In the rows, zero is written as 128.
Known rows, with every way that one mark hangs from another
romoz(sidu): [120 114 105 104 169  87 137 130 123  94 106  93 148 140 123 164 121 101
 145]
gutal(romoz(neba(madu) sidu)): [155  81 113  85 130  79 129 139 166  98 138 101 126 108 130 137  85  93
 153]
sidu(madu(gutal(romoz(neba)) romin) zagak): [147  70  60 125 142 129 201  81  73 143  95 133 109 123 118 175  69 143
  87]
neba(madu(gutal(zagak(sidu)))): [117  79  77  92 153 103 171 125 115 143 119 146 122 113 134 146 106 129
 107]
romin(madu zagak): [ 96 117 110 131 158 107 150 106 130 140 113 142 167 165 173 106 127 121
 126]
neba(madu(gutal(romoz(sidu(zagak))) romin)): [125  58  64  90 154  94 169 109 132 136 113 133  98 127 133 170  66 112
 117]
neba(madu(gutal romin(zagak(sidu)))): [119  71  58  88 163 109 174 105 123 147 112 153 104 132 146 159  99 118
 109]
romoz(neba): [144  73 126  89 141  88 137 113 122 132 135 143 123 124 123 148 118 114
 163]
sidu(madu zagak): [146  84  78 130 170 114 197 114  77 145  82 140 148 127 128 158 119 138
  79]
madu(gutal(romoz(neba) zagak(sidu)) romin): [117 106  92  88 122 159 154  81 102 127 130 111  88 111 124 149  49 158
 126]
madu(gutal(romoz) romin(zagak(sidu))): [ 99 103  72  93 117 164 150  88 114 130 115 111 102 132 146 143  65 140
 104]
romoz(neba(madu(gutal romin(zagak))) sidu): [158  73  74  91 159  63 165 104 125 101 124 124 112 134 113 190 110  95
 165]
madu(gutal(zagak) romin): [ 88 100  74 104 142 148 160  69  85 135 110 134  83 136 118 176  63 163
 126]
gutal(romoz zagak): [110 122 119  97 116 146 121 133 139 117 121 112 124 104 129 107  68 158
 115]
sidu(madu(gutal(romoz) romin) zagak): [136  77  56 128 145 135 200  84  72 145  88 128 112 126 123 172  68 146
  76]
neba(madu(gutal romin)): [116  57  64  91 164  94 169 100 126 146 117 158  88 129 138 171  83 112
 124]
zagak(sidu(madu(gutal))): [133 122  92 108 162 139 180 115  86 127 114 111 154 112 150 130 134 124
  89]
sidu(madu(gutal romin) zagak): [134  77  53 131 163 129 211  80  57 150  83 141 114 134 120 186  87 147
  80]

Rows
[120  64  65  90 153  93 159 107 141 128 123 132  91 124 137 166  67 107
 125]
neba(madu(gutal(romoz(sidu)) romin))
[118  79  82  90 138 109 161 131 130 138 125 135 118 104 138 133  87 128
 104]
neba(madu(gutal(romoz zagak(sidu))))
[125 121  78 107 131 151 163 125 108 125 106 118 154 124 155 115 132 133
  82]
romin(zagak(sidu(madu(gutal(romoz)))))
[ 88 116  94 133 127 109 149 101 127 127 121 115 156 157 164 114  98 124
 122]
romin(madu(gutal(romoz(sidu))) zagak)
[154  79 110  76 124 114 134 127 159 125 137 125 118 109 147 117  84 112
 133]
gutal(romoz(neba(madu(romin(zagak(sidu))))))
[ 94 128 103 125 151 126 166 101 106 145 119 125 178 156 176 101 128 129
 106]
romin(madu(gutal) zagak(sidu))
[117 107  63 133 142 128 183  93  76 126 108 137 117 114 125 156 104 147
  95]
sidu(madu(gutal(zagak)))
[156  70  88  91 156  49 159 117 126 100 132 119 126 124 111 182 117  89
 166]
romoz(neba(madu(gutal)) sidu)
[121  99  43 129 149 135 189  72  85 130 102 143  98 133 136 168  97 136
  95]
sidu(madu(gutal romin(zagak)))
[161 106  76 115 160  88 178  83  90  86 119 109 112 123 102 192 105 116
 155]
romoz(neba sidu(madu(gutal(zagak) romin)))
[171  84  74 117 165  81 193  89  78 103 104 110 126 131 101 203 105 115
 138]
romoz(neba sidu(madu(gutal romin) zagak))
[105  71 102  94  93 116 131 106 118 132 141 119 104 117 124 142  70 128
 132]
madu(gutal(romoz(neba)))
[122  81  71  86 153 119 168 109 130 139 122 137  95 111 138 146  69 131
 109]
neba(madu(gutal(romoz zagak(sidu)) romin))
[150  67 101  81 144  87 163 115 117 138 140 150 119 110 123 149 114 120
 143]
romoz(neba(madu(gutal(zagak(sidu)))))
[160  71 111  88 135  80 141 143 153 107 125 103 136 112 124 144  83 102
 138]
gutal(romoz(neba(madu) sidu(zagak)))
[137 116  84 104 127 142 164 122 108 125 114 124 152 121 151 118 134 132
  92]
romin(zagak(sidu(madu(gutal(romoz(neba))))))
[171  84  80 119 156  73 189 105  78 102 107 108 144 125  98 193 118 113
 134]
romoz(neba sidu(madu(gutal) zagak))
[162 100  68 116 156  87 178  84  96  88 117 113 116 130 109 192 114 107
 151]
romoz(neba sidu(madu(gutal romin(zagak))))
[100 115  87  94 128 169 152  85 104 129 120 106  95 116 130 145  50 161
 111]
madu(gutal(romoz zagak(sidu)) romin)
[119  91  69 127 125 124 169  98  99 125 120 126 114 112 135 146  90 129
  95]
sidu(madu(gutal(romoz)))
[132 147  99 107 174 157 173 112  90 122 104 123 142 110 134 129 116 160
  99]
gutal(zagak(sidu(madu(romin))))
[113  60  53  93 156 101 171 100 125 146 111 161  93 134 141 166  93 117
 116]
neba(madu(gutal romin(zagak)))
